Known rows, with every step that occurs:
Q > N > Z: [ -9.5 -10.6 -20.6 -17.6  -8.0 -24.6  22.2 -16.7   8.2  15.5 -23.6   5.3
  13.9  12.5 -26.8  -9.5 -21.2  -9.3   1.0 -29.2  10.5  -3.2  11.4   4.0
  -2.0 -11.2   6.5  -1.5 -11.7  27.7  28.1  11.6]
T > Z: [-22.0  -0.5 -30.3  -7.0  -3.0 -12.9  13.7 -13.9 -19.3 -16.3  -3.3  13.6
  10.0  12.0  -8.7 -13.9 -22.8  -2.5  -0.8  -7.3 -13.8  10.8  16.9   2.7
 -19.1  -9.2  12.7   4.8  -7.3  14.0   2.9   8.5]
B > N: [-12.6  -0.5  -3.6  18.6   4.6   7.6  19.2  19.0 -17.9  24.2   2.9   8.5
 -11.0   8.3   8.7 -16.8 -32.3 -17.5   6.9  -0.6 -12.0  -6.2   5.2   5.3
 -14.8 -10.5  14.2   1.7  -6.8  16.7 -13.6  23.2]
W > N > B > L > G: [ -1.7 -16.9 -15.0   1.6  -5.4  -6.5   6.0  34.3  -1.7   4.5  30.7   5.4
   7.3  22.6 -12.8 -19.2   9.9  24.1  -1.9   6.8  -0.4  -7.7  16.5   5.7
   5.5   3.7  19.3  23.2  -8.3  24.0  10.8  -8.8]
Z > N > W: [-11.0  -9.6 -14.8 -32.2  -0.3 -14.1   9.4   2.9  14.7 -17.7  -9.7  -6.0
 -25.4   0.4  -6.2  -0.3  -6.7  13.7  -3.5 -14.0  -0.1 -20.0  -0.5  -1.8
 -13.7  -3.5  -5.3  -2.5  -1.2   3.2  20.8  18.7]
W > N > B > L > G > T: [ -2.5 -19.7  -2.4  -9.7 -10.5 -21.7   4.6  44.4  -1.8   7.2  49.3  18.0
   0.3  26.2  -6.3  -6.2  -8.8  43.0  -6.2   7.5  -9.5  10.8   4.0   4.3
  -4.1  10.3  26.3  22.2  -6.7   7.2   4.7   0.5]
U > T > Z > N: [-20.0  -8.5 -70.6  -7.7  17.2  -8.2  10.5  -9.0 -12.2 -17.1  -6.2  11.4
  -5.6  16.6   1.8  -9.3   9.0 -25.4  -0.9 -15.8 -16.8   3.0  14.6  -8.1
 -24.2   1.5   0.7 -10.5   0.3   4.3  19.3  10.3]
W > N: [-10.9 -11.2 -32.1  15.4   1.5   5.7  11.8  17.7  -3.9   0.7  18.5   8.3
   1.3   6.2   5.5 -13.6  34.8  -3.8  -4.6  -2.1   2.5 -17.8  -8.0  -0.2
  -4.6  -0.6   2.3  11.2  -9.0  16.1 -20.0  20.1]
B > L: [ -9.8  -6.2 -11.2   0.4  -7.1  -0.4  15.7  21.4 -13.9  29.5   0.9   5.9
   4.2  -3.2  -3.0 -15.3   4.9   9.8   4.7  -5.6 -19.2  -5.6  14.7  -2.9
 -10.8 -11.2  10.7   4.6  -9.8  19.3   3.5   3.1]
U > T > G > L > B > N > W: [-10.2 -11.5  11.7 -41.6 -10.3 -44.1  18.5  57.8  20.0 -16.2  26.0  12.6
 -15.6  19.3  -1.9  -0.9 -20.1   0.6  -2.0  10.6 -30.2 -13.2   6.1  -2.9
 -23.9  -2.9  11.8 -14.1  -8.3  18.3  13.5  34.9]
T > U: [-19.3  -2.5 -12.9 -14.3 -15.5 -14.2   0.6   7.8  20.0   5.9   0.6   8.2
  -1.5  11.6  -3.1 -12.3  21.2  -3.3  -9.0 -17.3  -9.5 -22.9  13.7  -3.4
  -8.8  -4.7  14.0  14.9 -14.7  18.1 -28.1   1.9]
G > L: [-11.6  -6.7  -0.1  -6.4 -13.2 -17.3  17.4  19.9  12.2   9.1  13.5   7.8
  -1.4   1.2  -4.0  -5.8  33.8  10.2   3.0  -9.9 -19.8 -11.7 -11.3  -3.0
 -15.2  -9.1  11.5  -5.9  -4.0   0.5 -18.2  21.8]
N > B > L: [ -7.7 -10.5 -25.1 -11.3  -6.1 -25.5  10.5  37.1 -12.8  18.7  -2.0   1.8
  12.2   9.2 -12.0 -18.5   9.6  25.8   2.5  -7.2 -26.9  -3.3  16.4   2.0
  -8.3  -9.4  20.2  18.8 -10.1  11.4  15.8  -4.8]
Q > N: [ -7.8 -13.2 -27.1   0.5  -0.1  -5.6  14.3 -17.3   8.3  34.0 -10.7   2.6
   1.1  11.9  -8.4  -5.2   9.6 -25.5  -0.5 -12.9   4.4 -10.5   6.6   4.6
  11.4 -13.5   4.7   8.4  -6.5  20.1   3.3  18.3]
L > B > N: [-11.5  -3.3  -3.4   0.1  15.1  -4.9  20.2   7.2   1.7  24.3  10.5   8.7
  -5.6  23.6  -1.5 -12.9 -33.4 -24.0   4.9  15.0 -11.6  -8.0  13.2   2.5
 -11.1  -7.1  13.5   1.5  -8.8  17.2 -18.3  32.5]
N > B > L > G > T > Z: [-14.0 -10.3 -11.0 -25.2 -12.4 -35.5   7.7  15.6 -16.6 -11.2  29.1  22.3
  10.4  32.4 -17.7  -9.3 -51.3  40.7  -4.7   2.8 -22.9  32.2  25.2   7.4
 -17.6   2.0  33.2  16.4  -6.1   7.5  22.7  -6.3]
L > G > N > Q: [-11.6  -8.7   0.3 -21.2  -2.3  -0.5  15.8  16.6   4.8  -5.8 -18.6  12.4
 -23.4   9.3  -3.0  -9.6 -56.7  31.5  -1.3  -2.4  11.5 -10.4  16.9   1.3
   4.8  -7.2  18.5  -3.7  -1.5   6.2  -7.6 -14.6]
Z > N > B: [-10.9 -12.0 -53.0 -16.3   9.3 -22.6   3.8   6.2   2.7  -6.4  -9.5  -6.8
  -3.5  21.7  -9.9  -9.4  14.8   3.6  -0.9  -9.9 -13.7 -11.8   4.5   3.2
  -5.0   1.2   9.7  12.1  -1.5  -8.5  14.1   1.1]
Q > N > B: [ -5.8 -16.7 -39.2 -13.0  -0.7 -33.8   7.8   2.6   8.0  18.3 -14.2  -1.7
  10.2  24.2 -18.0  -9.3  15.2  -5.9  -2.6 -14.4  -5.1  -6.4   7.8   8.9
  11.1 -11.4  15.6  24.6  -6.7   9.8  16.9   8.3]
Q > N > G > L > B: [ -6.0 -17.6  -1.9 -42.6 -11.7 -41.9  22.4  11.3  47.0  14.1   3.8   0.2
   3.5  29.7 -28.6   0.5  21.7 -10.3  -2.6  -5.2 -10.6 -17.4   4.5   2.1
  12.7 -16.8   8.0  -3.9  -4.0  14.8   5.8  39.9]
Z > N: [-13.5  -7.8 -40.8  -3.0  10.4   6.5  10.0 -13.1   2.6   6.0  -5.6  -3.1
 -13.9   9.9   1.4  -5.1  10.5 -14.7   1.0  -8.3  -4.8 -14.7   3.6  -1.9
  -6.7  -0.2  -1.8  -5.3  -0.7  -0.4   1.3  10.5]
B > L > G > T: [ -5.3 -10.4  25.5 -16.9 -14.1  -8.9   7.9  17.0  -1.8  18.5  36.6  19.7
  -5.9  10.8  -5.0   0.9 -38.5  30.7   0.8   7.7 -10.5  16.7   9.1  -0.7
  -8.8   5.6  23.0   8.3  -4.7   6.0   5.3  -5.0]
N > B > L > G: [ -3.2 -11.1   0.7 -14.3  -9.3 -13.5   4.7  20.3   0.2   5.6  14.9   3.8
   6.9  16.6 -19.9 -15.1 -18.7  26.8   4.0   4.5  -6.9   0.5  22.2   5.1
   2.8   0.1  23.8  19.9  -6.2  16.1  21.6 -20.3]
B > L > G > N: [ -7.1  -8.6  14.2  12.7  -2.9   6.5  10.3  24.5 -13.5  14.7   7.6  13.1
  -6.4   9.8  -7.2 -14.9 -22.3  24.4   1.5   3.8  -5.3  -3.9  23.1   8.4
   6.2  -6.5  20.0  -1.6  -0.9  10.9   1.1   4.9]
T > Z > N: [-21.9  -5.5 -59.4  -4.1  11.2   1.3  12.6 -25.3 -11.8 -11.9  -4.2   3.3
  -4.8  21.5  -3.5 -10.6  -6.7 -15.0  -2.8 -10.7 -10.9   0.0  17.3   2.3
 -15.4  -3.3   1.9  -7.5  -1.6   7.6   9.6  14.4]

Rows:
[-15.9 -11.7 -32.4 -11.5   2.0  -2.3  11.1  -8.2  -9.5   3.0  28.7  14.0
 -10.3  31.0  -4.8  -4.0 -36.1  13.4  -4.3  -0.5 -13.9  17.2  25.3   2.9
 -16.2   5.8  14.0  -7.1  -0.2   9.7  19.3   7.0] | B > L > G > T > Z > N
[-16.8 -12.4  -5.4 -29.7 -30.4 -32.6   1.5  52.3  24.3  -9.0  23.9  16.9
  -8.1  23.8  -1.4  -5.7  14.1  18.0 -18.5 -20.2 -11.9 -15.1  -0.5  -0.4
  -6.7  -1.2  17.2  18.8 -12.5  14.6 -20.6  17.1] | W > N > G > T > U
[-11.0  -4.8  10.9 -25.2  -2.5 -18.3  21.6  29.6   7.3   0.6  -6.5   3.8
  -7.5  23.5 -14.1 -13.1 -48.6 -14.1   4.0   4.7 -12.8  -9.5  13.0   6.2
  -1.2 -14.9  13.3   2.5  -5.2  18.9   8.9  27.9] | L > B > N > G
[-12.6  -8.5 -10.0 -28.6   4.3 -15.4  33.1  34.2  23.5  27.0   2.9   8.9
 -20.7  23.2   2.5 -11.4 -36.4   6.0   1.9   3.5 -12.4 -19.4   9.6  -5.9
 -15.9 -14.5  16.6 -13.1  -9.2  19.1 -27.2  23.0] | G > L > B > N > Q
[ -9.3  -6.5  15.1   7.8  -0.4   2.2   6.2   5.3  -5.2  -6.9   0.8  13.3
  -9.7  10.9  -8.0  -8.8 -26.9  14.8   1.3   4.4   5.3  -3.3  11.8   9.5
   7.4  -2.2  17.3  -0.4   1.8  -0.3  -6.4   4.9] | L > G > N
[-12.7  -1.5   0.5 -18.6   5.5 -23.1  27.5   5.8   1.8   6.4  -4.6  10.6
   7.8  23.2 -20.9 -16.2 -61.6  -8.5   5.9  -3.5  -4.0  -1.8  16.5   1.4
 -22.0  -5.4  14.1  -8.4 -13.9  24.9   9.2  24.2] | L > B > N > Z
[-14.7  -3.1  -2.2  -9.2  -6.3 -25.2  19.4  16.1 -14.0 -11.6 -26.4  13.9
   7.7   4.7 -19.2 -14.9 -36.4  23.5   1.3 -22.9  -3.1  -1.0   8.1   5.4
 -15.2  -8.0  14.4 -11.2  -7.1   4.2  12.8  13.7] | G > N > Z
[ -5.1 -10.3  35.7 -19.2 -13.7 -14.8   9.9  35.5   0.8  -9.3   2.4   8.2
 -19.5   0.5 -13.7  -9.6 -38.6  49.8  -3.1  -2.9  -0.7 -10.2  17.7   7.8
  -2.6  -9.2  13.6   0.1  -1.4  12.7  19.9  13.3] | B > L > G > N > W
[ -5.2  -7.4  12.8  -3.9  -8.5   9.5   9.8   4.4  -0.2  15.4  17.3   7.7
  -0.9   6.3 -11.8 -11.5 -20.7  12.6   5.6   5.6  -0.1  -1.4  21.6   0.5
   2.0  -1.2  15.4   6.9  -6.2  23.4  10.6 -13.8] | B > L > G
[-14.7  -6.7  19.4 -28.6 -23.1 -20.4  -5.5  10.0  28.9   0.7  33.1  20.5
 -10.1  24.0  -5.7   1.2 -18.3  16.4 -11.9  -5.8  -3.3  -3.0  10.4  -2.2
  -7.9   9.3  25.9  17.0 -10.5   9.1 -23.7  -5.9] | L > G > T > U
[-14.8 -13.3 -42.2 -29.1   4.2 -33.4   1.5  -3.7  -2.5 -27.8  17.9   9.6
  -2.6  43.1 -16.0  -3.8 -32.7  20.5  -6.2  -1.2 -13.0  18.9  16.0   8.0
 -11.6  10.3  22.4  11.6   1.4  -9.2  24.6  -2.5] | L > G > T > Z > N > B
[-18.0  -9.4 -31.0 -16.6   5.2  -5.3   7.7 -24.0  -2.5 -16.3  24.4  14.2
 -13.3  32.0  -5.5   1.1 -41.2   3.5  -5.4   0.1  -5.8  17.1  15.2   3.6
 -15.0   9.0  12.5  -5.8   2.3  -0.6  11.9   7.7] | L > G > T > Z > N
[-10.3  -6.1   3.6   0.4   6.7 -14.5  25.9  25.2  15.2  30.3  25.5   9.3
  -7.3  25.5  -1.9 -11.0  -5.9 -13.9   5.3  10.9 -21.7 -13.1   3.7   1.5
 -15.8 -10.1  15.7 -10.0  -6.5  13.3 -29.0  47.4] | G > L > B > N
[-12.2  -8.9 -24.6  -4.5  -6.7 -13.8  20.1  15.8  -3.3 -14.3   1.9  10.7
  13.9   8.0 -13.6 -17.1   1.1   9.6  -2.7 -19.2   9.2 -10.2  -2.7  -0.6
 -16.5   0.5   4.1   0.6 -14.1  23.9   6.8  12.8] | W > N > Z
[-14.0 -10.5 -18.0 -19.1 -21.1 -29.9  11.6  45.9   4.1 -15.5  21.7  15.1
   3.4   6.9   4.2   0.0  35.6  -7.3   0.6  -0.7 -36.9  -3.6  -3.4  -6.9
 -17.2   2.6  13.6 -15.3  -6.3   4.4   5.7   0.8] | U > T > G > L
[-18.6  -9.8 -69.8 -16.8   9.1 -28.4   6.3  -4.9 -10.0 -22.1  -8.6  -0.4
   4.7  32.3 -13.8 -14.5  -2.4   3.4  -4.3 -11.7 -19.1   2.0  17.5   6.5
 -13.0  -2.0  12.6  10.5  -2.2  -1.9  21.0   4.6] | T > Z > N > B
[-16.5  -9.2 -14.9 -34.5  -6.8 -18.9  29.8  41.8  17.5  11.4  11.3   9.1
 -16.2  31.9   4.3  -7.7 -47.3  -0.2  -0.4  15.3 -22.1 -16.4  17.9  -1.3
 -11.4  -9.0  18.9 -17.4 -12.4  25.1 -16.5   8.9] | T > G > L > B > N > Q
[-14.8  -3.7 -16.8 -12.1   2.2   4.7  27.2  28.8  -6.1  22.6 -17.4   8.6
 -25.0   7.0  11.3 -16.8 -61.5   3.4   3.8  -6.4  -3.4 -12.8  11.4  -2.8
 -14.8 -14.8  15.4  -2.1  -9.4  21.9 -13.5   1.0] | B > N > Q
[-12.5 -12.5 -26.8  -3.2 -14.3 -29.4   7.6  61.8 -30.3   3.4  -0.3   6.2
  11.6  20.5  -5.8 -17.9  -3.8  31.1  -3.2   3.5 -39.3  -0.9  27.8  13.4
   1.0  -7.6  26.3   7.3  -9.4   8.1  20.0  -6.0] | T > G > N > B > L
[-10.8  -6.2  18.5  -9.4 -21.5 -19.4  26.8  58.1   7.0   7.5   5.5   5.2
 -13.4  10.1  -5.0 -13.8  -8.7   3.3   6.3 -13.6 -24.5 -13.6  -6.3   6.7
 -11.4 -20.1  16.7 -10.6  -1.2  11.8  -0.7  35.9] | B > N > G > L
[-13.9  -7.8  -7.9 -29.9  -7.6 -43.2  27.4  43.6   7.3  -8.0  16.3  18.6
  10.8  30.3 -13.5  -9.6 -32.3 -14.9   4.5  -0.5 -27.8  -0.2  13.7  -3.3
 -28.9   2.2  17.8 -25.6 -13.9  24.6  19.6  20.4] | U > T > G > L > B > N > Z
[-10.5 -12.4 -13.5 -12.0 -14.0  -8.6  14.0  38.3   1.2 -20.8  -0.1   3.6
  -2.0   7.4  -7.2 -13.3  13.3   3.1  -4.5 -11.5   0.8 -16.5  -6.1   4.0
   4.3  -9.2   3.2  12.2  -5.4  17.3   7.4  16.6] | W > N > G
[-15.1 -10.1 -49.5 -30.8   8.2   3.7  18.7   0.9  12.8   5.7 -25.0  -2.2
 -26.9   8.8   4.0  -6.2 -24.2   4.7  -1.6 -12.9   3.1 -21.1   9.2  -8.9
  -8.2  -5.5   1.0  -8.8  -3.9   6.7   0.0 -10.4] | Z > N > Q
[-17.3 -11.9 -27.3 -45.4  -3.9 -36.5  21.3   5.3  31.7 -21.0   8.1   1.8
  -0.4  37.3 -25.3  -4.2   6.8  -2.9  -4.0  -3.7 -22.4  -8.5  13.3   0.4
  -8.5 -10.3   6.2 -16.0  -0.2   6.0  10.4  37.5] | T > Z > N > G > L > B
[ -7.3  -8.3  36.2 -23.4 -10.3 -17.4   6.0  19.3   8.5 -28.7  -3.4   8.6
 -22.1   1.4 -14.2  -3.6 -43.2  41.2  -4.2  -2.5   8.3 -10.8   7.6   8.8
  -0.9  -5.8  12.1   1.9   1.1   2.7  13.6  14.5] | L > G > N > W
[ -6.5 -17.0 -43.6   6.2  -3.3 -16.4  11.1  52.4 -14.9  16.6  17.8   3.4
  12.9  15.0  -3.9 -23.2  37.7  23.9  -3.9  -5.5 -19.0 -12.3   9.6   2.7
  -5.3  -5.4  14.9  23.2 -12.2  19.4   4.3   8.0] | W > N > B > L
[ -8.7 -15.1 -44.9   0.5   1.4 -23.9   5.6  33.8  -4.3 -10.7  11.6   3.6
  10.6  19.4  -5.0 -16.9  35.9  13.5  -6.3  -4.2  -6.9 -13.3  -5.4   4.5
  -2.7   0.4  13.2  27.2  -8.8   5.8  -5.8   9.5] | W > N > B
[-19.8  -4.0 -43.3 -12.0   3.9 -21.5  11.3   2.4 -20.5 -21.8  -5.6  22.9
   9.3   6.2  -3.9 -12.8  -4.9 -13.7   1.1 -13.2 -20.3  14.7  13.6  -8.7
 -28.0  -4.5  11.5   1.3  -5.4   9.3  14.2   3.8] | U > T > Z
[ -8.5  -6.3  16.8  -7.1 -11.6 -13.2  18.9  19.5 -11.9  -0.5  -8.2  14.5
   6.7  10.4 -25.3 -18.0 -50.0  35.1   2.9 -14.5   2.1   2.2  24.7   7.5
  -6.9  -4.2  19.9 -11.6  -7.1  19.0  26.2  -1.0] | B > L > G > N > Z
[-18.2 -10.0 -20.8 -42.6  -3.9 -30.9  10.5   0.8   2.8 -30.1   7.0   8.9
 -22.3  15.2  -6.9   3.8 -38.4  29.0 -10.8 -14.5 -12.8   6.3   5.3   1.5
 -29.0  -1.4   3.8  -4.0  -1.0  -1.3  24.8  26.3] | G > T > Z > N > W
[-13.9 -10.4   1.9 -31.5 -15.9 -36.9   4.9  52.8 -10.7 -41.7  -8.5  15.0
 -14.1   0.1   0.2  -0.6 -20.6  22.9  -6.6  -3.7 -21.4  -6.6   8.0   2.2
 -12.5  -2.4  10.0  -7.5  -3.7   1.7  28.4   8.3] | U > T > G > N > W
[-10.4 -17.7 -23.9 -21.4 -10.6 -35.8   9.7   4.2  -7.9  11.8  26.2  19.3
  11.0  41.8 -20.8  -7.1 -42.8  23.3  -6.7  -4.2 -14.7  29.4  30.0  11.7
  -3.2  -3.2  31.0  17.3  -5.8  18.8  28.9   3.6] | Q > N > B > L > G > T > Z
[-18.1  -6.8  11.9 -45.5 -33.9 -40.2   0.6  39.3  25.2  -7.6   6.1  15.6
  -8.6  17.9  -8.6  -1.2 -12.4  19.2 -13.3 -22.6 -18.0  -6.2   5.8  -1.2
  -9.8  -4.4  22.1  16.0 -10.6   6.0  -9.6   6.1] | N > G > T > U
[-20.1  -8.4 -25.2 -25.7 -12.8 -11.4  16.4  36.9 -11.6 -13.7 -24.3  11.2
 -15.7  11.8   6.8  -7.4 -47.6  22.9  -5.7   1.7 -13.2  -9.5  19.7   4.6
   1.0  -8.9  16.7 -10.5  -8.0   8.6  -1.4 -16.7] | T > G > N > Q
[-14.3  -9.9  -7.9 -33.1 -12.7 -33.3  14.2  13.2  25.6  -9.1  29.2   7.0
   9.9  27.7 -12.5   2.8  18.1  -5.6  -2.3  21.5 -29.1  -9.6   8.5  -0.2
  -4.0   0.9  12.6 -10.7 -10.3   7.9 -10.5  16.2] | T > G > L > B
